Each row comes from the steps of one walk. Every step used is in the known rows, and no mark comes twice. Write the walk behind each row, first mark first.
Known rows:
e, r, s, t, v, z, d, k: [ 10  16 -18  21  28   6   4   3 -11  -9  33  -3   4  19   4  -1  -8  19
  42  31  20  -1   6  13 -18  -3 -14  -6 -22  50  29  -7  -8 -19 -34   1
  13  19 -19  49 -24  21   2   8 -23 -18]
z, v, t, s, r, e: [  9  -4   0  22  16  -6  -2   1 -12 -21  26  -6  43   4  12  -4  17 -10
  36  24  23  20  -7   7 -24   8 -24  25 -23  29  -2   8   5   2 -25 -44
  30 -16 -21  20 -19  18  -7   9   6 -16]
u, k, w, l, m: [-10  13   2  -9   7   7 -11  -9  14  -1 -13  -6  19  -5  -3  -5   5  -6
  -6 -11   5  -1 -20 -14 -19  -3   5   9   2  -3  25   3 -15  13 -14 -11
  20  -4   1  -5 -12  11   6  19  21   4]
l, w, k, d, z, v: [ -6  29  17  15  -9   8   1  -4  -7  15  -1 -16  -1   5  13   4  -4  27
  10  -3  42 -17 -15   6  14   9  -8  11 -14  29  38   2 -22  -2   2   5
   0  29 -12   7 -18  26  -8  18   4 -23]
d, z, v, t, s, r, e, f: [ -1  -7 -17  19  29  11   2 -14 -21 -24  29  -4  36  -6  18 -13  13   3
  46  38  31  13  -6  14 -30   3 -15  28 -18  48  24  10  -6   2 -21 -33
  22  -2 -23  33 -13  25   6   7   9 -14]
g, h: [ -1 -15   0  15  -2  11  -4  -5   1  -5 -11  -1   6  -3  -6   0  14   7
  -8 -15  -7   3  -7  15  -2 -17  13  -4   2  -9  -4   1  -5  -4   3  -3
  -6   7  -7  -8  -8   9   3   2  -4   3]
n, c: [ 12   0  13  -7  -1  -1  -3   1   3  -9  -2  -3   8 -10  -1  10  -4  -8
  -3  13  -3  -2 -11 -14   2  10 -10   0   6   5  13   0  13  13  -2 -15
   9   4   7  -5   6   3   9   8  -3  -7]
n, m, l, w, k: [ 11  30  -3  -7 -10   0 -10  -1   4 -21  -4  -5  37 -11   8  -2  16  -3
  13  -1  13 -13 -29 -16   7  -6  -8   0  11   1  42   1  -9  -2   1  -2
 -24   9  17 -14 -14   4   1   9 -10  -9]
c, n: [ -5  -6  -9   0  12   1   1   9   8   2   1  -3  -1   5   3  -1 -11   1
   7   3 -12  -7  -1 -16  -2  -6   2  -9 -10  -2  14   4  16  16  -5   5
 -18   2  -8   6 -11  -6  -6  -5 -13   3]
k, d: [-11   0   6  -1   0   2   1  11 -13  13  -1   6 -13   7  -5  -6  -7  11
  -5  -6  15   0 -13   1  12   5  -7   2 -12  20   8  -2  -6  -7  -2   4
  13  12  -1  -2  -8   9   0   8  -8  -9]
k, w, l, m: [  4   9  -5 -10   7   0  -3  -1  14  -4 -14 -18  20   7  -3  -7   2   6
  -4  -2   7   4 -13  -5 -18   3   8   2  10   2  15   4 -10   6 -10 -21
   4   8 -11   2  -3  12   8  23   6  -1]
g, n: [  4 -13  -3  11   4   7  -8   5   8   2  -8  -3   6  -3   1   9  -1   4
  -3 -12  -7  -2   0   1  11 -17   6   9  12  -3   4  11   7   0  -2  -2
  -2   4 -15   0  -1   6  -5  -3  -1  -3]
t, s: [ -4  -5   4  -8   9 -13  -5   7  -8  -2  -3  -4  17   6  -3  -7  -1  -4
   9  12  -4 -12   7   4  -5 -11  -8  14   0   3   5  -1   8   0 -14  -5
   8 -10  -6  14   3  -9   5   3   0  -5]
s, t, v, z, d, k, u: [ -1  -4 -19   7  21   5   2   1   0  11  35 -13   4   4   2  11  -8  15
  25   0  13 -15   0   3  -3  -6   0   3 -19  49  23   8 -21 -11 -14  -7
  24  31 -14  21 -18  23 -10   4  -9 -20]
s, r, e, f, j: [ -9   7 -11  19   8  22   2   2  -8 -38  13  28  16  -1   2  -7  12   5
  33  26  12  42 -26  -3 -22  25 -14   3  -7  23   5   5  -4  -1  12 -10
   0  -8   5   7  -8  14  27 -11   2  -6]
n, g: [ 13  -4 -10 -16  -9  -8  -8  -3  -5   0   4   6  11  -1   5  -4  -6 -11
 -10   8   3  -7 -14 -13  -2   3  -6  -2  -5  -3  11  -7   0  -5   0  -2
  19   1  15  -6   5  -2   1  -3  -1   3]
u, k, d, z, v, t, s, r, e: [ -9  -4   7  28  23   8 -16  -7 -25   2  25   9  31  -2  10  -9   7   1
  44  12  42   0 -20   8 -13  10 -24  26 -36  49  18   8  -3   3 -34 -25
  47   0 -11  22 -33  37  -4  16  23 -17]
v, z, d: [  6   9   7   9  19   9  -8  -2 -11   6  13   3  -5  16   5  -1  -3   0
   4  -3  17   1 -10  -8 -24   0 -11  -2 -14  18   3   3 -15   4 -13  11
  13   3 -11  21  -6  16 -13   7   4  -2]
w, k, d, z, v, t, s, r: [ -7   0  -4   4  17  -8  -5   5 -19  13  16  -8  20   9  16  -3   4  16
  42  24  36  -9 -21  -1   6   6 -13   8 -23  50  28   8 -12 -11 -16 -20
  25  25 -12  15 -26  25 -25  18  -7 -37]
d, k, w, l: [  0  -7 -13   1   9   8 -10  -2  17  29  11 -10   6   0   4  -3   9   8
   7  -2  18  -9  -1 -15   7   3  19 -19  -1  12  38   1 -26  -7  -1  -1
 -17  29   7   3  -5   5   5  12  -3  -5]
e, r, s, t: [  5  10 -16   0   7  -6  13   7  -3 -15  26  13   2   4  -3  -8   1  17
  25  38  -2  15   3  19   0   2 -10  -3  -4  23   0   9  18 -17 -12 -13
   2  14  -7  17 -13   8  10  -3 -18 -10]
l, w, k, d, z: [ -5  24  11   9  -7   6 -11   3   2  18  -4  -9  -3   8   7  -2  -2  24
  11  -6  31 -16 -23  10  17   5   0  -5  -7  21  30  12 -11   1   3  14
 -16  37   3  -2 -16  21   2   9   6 -24]
r, s: [  5   9   8   4   6 -12  -4   6  -5  -5   1   3   7  15  -6 -10   3  -2
   9  12   9   5   9   6   2  -2 -11   3   0   9  -4   1  14  -6 -18  -8
   0  -3  -8   2  -6  -2  11   4  -1  -3]
t, v, z, d, k, w: [  4  -4   3  16  29  19 -18  -2  -3  16  15 -19  -1  15   7   3  -7   0
  23  -8  33 -23  -9  -5 -21  -7   2   1 -33  30  49 -18 -29  -2 -24   6
  12  20 -20  31 -16  16  14  16  -4  -8]
s, r, e: [  0   2   3  25   1   7 -10   3   1 -22  15  17  15  -1   8  -3   9   6
  19   9   9  23 -11  -5  -8  19  -7  -6  -9  16 -17  11   9  -1  -6 -17
   7  -5  -4  -2 -15  13   9  -2   4  -3]
l, w, k: [ -2  27  10   6 -12  -1  -3   1  13  -2  -3 -14   8   1   9   3  13   1
   0  -2  11  -3 -16  -1   2  -5  -4  -1  -2  -3  19   9  -7   5   8   5
 -17   7   5 -10  -9   1  -2  -2   4 -17]
k, w: [ -3 -10   4  -5   7   7  -9   2   5  12   6  -3  -2   1  -2  -3   2  -3
   5  -2  11  -5 -12   0  -2  -3   6   5 -16   5  20  -2  -4   1  -3  -7
   2  13  -7  -1  -4   4  23   6   0   1]
s, t, v, z, d, k, w, l, m: [ 17  16 -16   5  26   3   0   0  22  -3  11 -39  19   9  11   2  -5  20
  26   5  20  -4 -15  -7 -33  -2   1  -7  -5  40  36   2 -30   4 -25 -18
  18  22 -20  40 -17  25  -7  28  -4 -20]
d, k: [ -2   2 -11   9  -1   6  -3  -8   8  13   4  -3  -5  -6   8   7  -5   8
   8  -2   9  -8  11  -5  11   2   8 -16  -4   6  20  -8  -5  -4  -2   6
 -12  19   6   1  -4  -1   5  -5   0  -2]
z, d: [ -1   8   4   6   0   8   2  -2 -14  -1   5   8  -9  10   6  -4   2   4
  -7  -1  18  -6  -4 -17  -4   4 -11  -3  -8  15   4  -1 -18  -3   3   6
  17  -3 -12   7   0   1  -7   1   0  -2]
v, z, d, k: [  4  10  -4  18  18  15 -10 -11  -5  20  16   0 -10  11  12   6  -7   9
  12  -5  26  -7   0 -13 -13   2  -3 -19 -17  24  25  -4 -19   0 -15  18
   0  21  -6  22 -10  15  -8   1   3  -4]
f, e, r, s, t, v, z: [  3   6 -11  21  32  -2   6  20   4 -26  22   8  22  20 -18   0  -8   2
  51  40 -12   3 -17  43 -33  10 -13   6 -16  28  -2   4  10 -17 -30  -4
  -5   2  -1  45 -30  30  15   9 -11 -17]
k, d, z, v: [ -2   1   6  11   4   9   5  -4 -21  17   2  -2  -9   4   4   0 -15  25
  10  -1  32 -15   1   6  11  13  -4  12 -12  32  20  -7 -15  -8  -6   0
  17  22 -18  18  -8  24  -6  19   0  -7]
u, k, d, z: [-18  -1   8   5   7  14 -15  -7 -14  22  -2  16 -11  -6   0  -4 -12  12
   9 -13  18 -19 -14   1  11   2   0   3 -13  20  20   1  -8   2  -9  18
  18  16  10   3 -15  18   2   6  17  -1]
n, m: [ 10   4 -10 -14   4  -6  -2   3 -10  -8  -5   7  12  -7   8   6  -1  -5
   5  11   1  -5 -11 -11  -4  -1  -7   0   3  -1  13  -9  12   1  -6   1
  12   2   3   0   5  -2  14   2   3   2]
u, k: [-14   3   8   2   1   8  -7  -9  -2   4   1  12   1 -13   2   2   3 -12
  -2  -9  -2  -7  -7 -10  -3  -7  -3   6  -7  -6   9  -2  -5   6  -5  11
  18 -14  12  -6  -8  -1  -2  -4  16   6]
l, m, n: [  0  13 -10   4  14   8  -3  -6   7 -25 -25 -12   7   0   2 -14 -16   5
  -3  -9  -9 -11 -10  -2  -3  -5  -8   0  14  -5  10   7  21  17 -11 -22
  -7  -5 -17  -3  -8   3   8   4  -4  11]
r, e, f, j: [ -8   9  -7  19  12  17   8   4 -11 -26   2  19   5   1  -5  -9   7  -5
  16  16  11  31 -16   0 -18  16 -15  13  -9  16  16  -3 -10   2  15   1
  -2 -16  11   7  -1  13  25  -8  14   0]
w, l, m: [  6  19 -10  -5   0  -9   5  -4   9 -15 -20 -14  21   6  -2  -3  -1   8
  -9   2  -4  11  -1  -4 -15   7   2  -4  24  -3  -4   6  -8   5  -7 -14
   2  -4  -5   2   1   9 -15  18   4  -3]

Which walk is each row?
[  2  10 -16  -1   5   5  -7 -10  22  11 -10 -20  14   1   3   2  -4  15
   4  -5  16  -4  -3  -9  -6   5  15 -15   6   8  36  -4 -15   2 -12 -15
  -9  28  -6   2  -8  11  13  16   4  -2]
d, k, w, l, m
[ 13  13   2  -3  13   7  -5  -3  11 -34 -26 -15  15 -10   0  -4 -21  -2
  -5   5 -12 -13 -21 -16   1   4 -19   0  20   0  23   8  33  29 -15 -37
   1  -2  -9  -9  -1   6  17  13  -7   4]
l, m, n, c
[  7 -12 -14 -10  13 -12  -9   1  -1 -10  19  -9  33   7   6  -6  15  -9
  35  23   2  10 -14  15 -18  -6  -8   6  -7  14  -2  15  14   3 -19 -29
  10   3  -7  14 -10   1  -3   1  -9 -21]
v, t, s, r
[ -3  19 -13 -13  -9   4 -11  -2  -3 -10   5   3  41 -11  -5   0  13  -1
   9  -7  12 -19 -28 -10  18  -8  -2  11   7  12  44  13 -10 -11   4 -12
 -16  29  14 -30 -19  14   6   9  -8 -10]
n, m, l, w, k, u
[ 12   7 -10   7  29  -9   4  13  -3 -22  24  -7  18  14  -9  -5  -5   6
  42  33  -7  13  -2  34 -25  -9 -11  13 -10  29   5   3  14 -12 -34 -11
   7   4 -14  43 -20  21   3  14 -22 -16]
e, r, s, t, v, z
[  6  24 -14  -6   0   3  -9   9  11 -20  -4  -9  35  -6  11  -4   4  -2
  19   2   2 -20 -31 -31   5 -12  -7 -10   2  -2  57   5   6  13  -3   1
 -42  11   9  -7 -24  -1  -6   5 -22  -5]
c, n, m, l, w, k
[  9  -5  -7   8  11   7   5  -8 -17  23  13 -16  -1   7   4  -1  -6  11
  18   0  38  -3  -8  19   3   7  -7  12 -19  36  22   1 -16   0  -9 -14
  16  28 -14  18 -14  33 -18  18   2 -15]
k, d, z, v, t
[  7  -7  -3  -4  16 -15   8  -3 -13   1  11 -25  25   6   3  -1   7 -16
  17  16  14  -3   4  12 -17 -11 -18  30 -13  14  17  -3  -4   3 -18 -28
  23 -11 -17  23  -5   6 -17  10   1 -13]
z, v, t, s
[-17  -6  11  -3   8  15 -16  -7   4  14   8   7  -2 -11   0  -2   6 -14
   4 -12   9 -13 -19 -10  -5 -10   3  12 -24   0  28  -3  -7   7  -8   3
  20   1   4  -8 -12   3  21   1  18   6]
u, k, w
[ -3   8  -7   6  10   3   0   2 -18 -10   8  19   3  16 -11  -8  -2   5
  12  26   6   7   8  16  -2   2  -7   2  -8  13   9  -4  12 -17 -19  -2
  -3   8 -11  12 -11   7  17   4 -14  -1]
e, r, s
[ 16  -8  -5  27  21  -1  -9  -8 -10 -14  26  -8  44   5  14  -4   9   2
  51  27  27   7  -1  17 -22  11 -12  19 -18  35   1  13   9   3 -27 -39
  18   0 -22  31 -18  28  -3  11  14 -13]
d, z, v, t, s, r, e
[ -4  24  -7  -7   1   6  -9  19  -3  -7  -5  -3  21   2   6  -9  -3   9
  14  -5  16 -19 -43 -30  17  -7 -13  -8  -9  19  65   3   0   8  -6   5
 -30  24   9 -10 -32   8  -5  12 -29 -15]
c, n, m, l, w, k, d
[  3  17   9   6   8  -7  -2  -2 -12  19   7 -33  22  14  10  -4   6   8
  28   9  44 -18 -18  22   0  -7 -17  25 -21  35  47   8 -15   4 -15 -13
   8  25 -15  21 -22  26 -14  20   7 -36]
l, w, k, d, z, v, t, s
[ 22  18  -6  -9 -11   6 -11  -8  -1 -25   0  -7  41  -9   0  -5  10  -2
  14  -4  12 -10 -19   5  -6  -4  -7   7  16  -4  32   0   3   3 -10 -12
 -23  10   6   2  -8   6  17   9 -12   2]
n, m, l, w
[ 27   4  -8   0  -6  14 -18  -4   9 -24  -8 -10  47 -12   1   5  10   2
  11 -15   5 -12 -20   8   6 -21  -1  15  28  -6  36  12   9   3 -12 -15
 -24  12  -9   2  -9  13  12   8 -12  -1]
g, n, m, l, w
[ 10  -4   5   0  18   9  -9   5   6 -14  -5  -5   8 -11   1  -8  -8  -9
  -2   6 -10 -17 -19 -23  13   1 -16  -6  12   4  24  12  22  20  -3 -22
  -6   0   3  -8   2   1   9   7 -14   1]
m, n, c
[-12  16  -2   1 -13   9 -10  -4   6  -3   9  -3  29  -4 -14  -7  14   4
   4 -16  12 -14 -17   2  22  -6   6  12   4  13  30  23 -20 -13   9 -14
 -27  26  10 -29 -24  16  -6   7 -12 -12]
m, l, w, k, u
[  2  16   4   5   4  -3  -8  -3 -10   5  18 -23  32  12  18  -2  11  18
  44  20  45  -8 -28  20  -4   4 -15  15 -20  42  36  17  -8   0 -18 -23
  10  34 -20  22 -28  27 -12  19  -4 -44]
l, w, k, d, z, v, t, s, r
[ 11  -2  -9   5   6  -1  13 -10  -6   3  13 -21  10   0   7   5   7 -13
   7   3  18   9  -2   8 -11   0  -9  16 -14  11  10  -2 -11   4  -5 -23
  15  -1 -11   9  -7  14 -22   8   1  -8]
z, v, t
[ -5   9 -16  14  10   1  14  15   3 -19  22  28   5  11 -12  -3  -2  13
  34  43  -6   5 -12  25  -9  21 -12  -9 -11  22  -7  10  12 -20  -8  -6
 -10  12   5  20 -23  17  22  -7  -6 -11]
f, e, r, s, t
[ 18  16  -3   7  41  24 -23  -9  17   1  -2 -21  16   6   9  -9 -15   7
   6   0  22 -20 -31 -40 -17   6 -11 -23   4  29  65  12  -8  27 -28 -26
  -3  30 -12  16 -12  27  10  31  -4  -4]
v, z, d, k, w, l, m, n, c
[ 10 -10 -19 -15   2  -5  -7   6   3   1   5   2   9   3   7  -5 -18 -10
  -4  11 -10 -14 -15 -28  -4  -3  -4 -11 -14  -6  27  -4  15  10  -5   1
   0   2   7  -1  -6  -9  -5  -7 -13   7]
c, n, g
[  2  14  -7  27  34   7   7  19 -11 -27  25  15  12  32 -12  -4  -7   6
  44  39   6  -3 -20  25 -37  14 -24   3 -26  42   2   2  -9 -18 -28   2
  13   0 -13  51 -29  30   9  10 -11 -19]
f, e, r, s, t, v, z, d
[ 16   1 -22 -18  15   2 -19  -3  13 -11 -14 -13  28   2   2 -27  -9  -5
 -14  -1   3 -19 -35 -25  -8  -3  -3  -7  11  -2  39  10  -1   8 -10 -31
   7   7   0  -8  -4   8  10  19  -7   9]
k, w, l, m, n, g
[ 10  15  -7  12  29  11 -14  -5   6   2  -6 -33  21  22   4   1  -9   9
  14  -8  29 -12 -10  -9 -35  -1   4  -3  -9  28  45 -11 -36   4 -31  -7
  14  16 -24  33 -14  26   0  34  -1 -10]
t, v, z, d, k, w, l, m
[  6   5 -13   3  12 -10  15  13  -6 -28  17  -2  15   7  -8  -8   0  11
  29  35  -5   6   5  26  -4  -4 -10  12  -5  27   6  -2  12 -20 -19 -16
  12  -2 -14  27 -14   6  10   6 -26 -15]
e, r, s, t, v
[ 11  -3 -23 -10  14   3  -6   8  -2 -18  -1   4  26  -7   2  -7  -8  -3
  19   3 -10 -17 -14 -31   1  -7  -3  -7   4   2  36  -5  14   7 -11  -4
 -26   3   5   3 -15  -2  -3   5 -27  12]
c, n, m, l
[  8  11 -14  17  46  23 -19  -3  10  -4 -10 -34  21  18   6 -18 -13   7
  13 -14  22 -29 -19 -17 -24 -10   0  -8  -2  27  57   0 -27  11 -31 -15
  -1  12 -28  31 -19  24   0  32 -10  -2]
t, v, z, d, k, w, l, m, n
[  7   6 -12  15  35  13  -6   5  -5   1  39  -6   2  19   2  -5  -6  17
  46  28  29  -6  -7  14 -19  -5  -8  -1 -38  54  49  -9 -11 -19 -36  -7
  14  33 -27  48 -29  24  25  13 -22 -18]
e, r, s, t, v, z, d, k, w
[  5 -12  -7   0  17  -2  -6  -3 -22   7  21 -10  25  11   9  -6  -1  17
  44  21  34  -5 -12  21  -7   8 -12  16 -18  45  17   9  -1  -6 -25 -29
  27  26 -24  30 -18  26 -10  19  -8 -27]
k, d, z, v, t, s, r
[ -4   5 -26  14  30   9   3   2 -17   2  43   5   7  18  -9   1 -11  20
  37  25  20  -9   6  20  -5  -4  -6   4 -27  61  31   5  -9 -27 -32  -8
  21  39 -25  33 -28  30   7   8 -22 -19]
e, r, s, t, v, z, d, k, u
[ 13   7 -11  15  19   3   4   1   7   1  24 -22   0   3  14   7  -6  14
  30   5  13  -9  -3  -3 -16  -6  -7  -8 -14  38  22  -3 -19  -2 -15   3
  15  12  -9  38 -13  12 -15   4 -10 -18]
s, t, v, z, d, k
[-21  13   9   3  -1  -3   1  18 -11  17  -7   9 -19   4   2  -4  -1  10
  -6  -4  17  -2 -22 -21  23   4  -9  -6 -15  24  19  -2 -18 -12   9  13
  12  13  11 -18 -15   8 -17   7  -6 -20]
w, k, d
[ 20  14   8  11  26 -16   4  15  -6 -17  22 -16  13  24   1 -10   1   3
  30  20  13   5  -4   8 -25  -9 -24  10 -11  41  -4   7  -2  -5 -31 -12
  27 -10 -22  40 -15  13  -9  14  -8 -18]
r, s, t, v, z, d
[-17 -10 -20   2   1   9  -3  -9   0  24  14   6  -1  -6  -5   9  -8  10
   2  -8   8 -15  12   2  23   1  14  -4  -7  17  21   4  -6 -13  -1  -4
  -4  39   1 -16  -8   9  10  -6   0  -2]
d, k, u
[  8 -11  -9 -11  17 -16  -4   3  -4   4   7 -18  24   9  -3  -9   9 -18
  19  13   2   1  -3  15 -13 -16  -9  15  -7   6   8   7   8   7 -16 -18
   8  -4  -2  14  -3   0  -7   3   3 -13]
v, t, s
[  8   1   1  12   4   7   4 -16  -7   4   4  -8   5  -4   8   7 -10  15
  14   5  17 -16  14   5  -1   8   3  11  -1  11  12  -6  -8  -2  -4  -5
   4   9 -16  20   0  16  -6  11   7   4]
d, z, v
[  8  31   3   4  -7  10  -5  -5 -17  -4  -3  -7  28  -6  11  -1   0  23
  23  -3  44 -29 -28  -9  17   7 -13  11  -1  32  62  -5 -24 -11  -5  -4
  -7  31   0   5 -23  30  -5  28 -10 -15]
n, m, l, w, k, d, z, v
[ -6   0  -3   8   6  22 -11  -7  -2  24  14   2 -17   7  11   1   1   9
   6  -6  37 -21  -5 -21   5   3   3 -14 -27  25  43 -11 -25  -5  -2   4
   6  30 -13   6  -9   3  21   0   0  -2]
z, d, k, w
[ 12  -8 -16  -8   8   3 -15  -1  -2  -6   1   4   9  -4   6 -21 -10 -12
 -10   1  -4 -22 -21 -21  10  -7 -10  -8   2  -3  23   5  10   2  -1 -10
   4  -3  11 -10   0  -6   1  -4 -11  11]
m, n, g
[  7  15   5   8   6  -1  -8  -6 -12   8   9 -32  40   9   0 -16   9   9
  36   0  47 -24 -21  18   9  -6 -15  26 -11  40  55  10 -27  -6 -16 -23
 -12  25  -4  19 -31  31 -25  28 -11 -31]
m, l, w, k, d, z, v, t, s
[  0  14 -18  36  33  12   4  12  -4 -13  29  13   7  26  -4   4 -10  14
  51  37  15 -11  -9  21 -26  16 -17 -14 -28  49  23  -6 -14 -21 -30   7
   1  18  -7  52 -33  28  13   4 -12 -20]
f, e, r, s, t, v, z, d, k
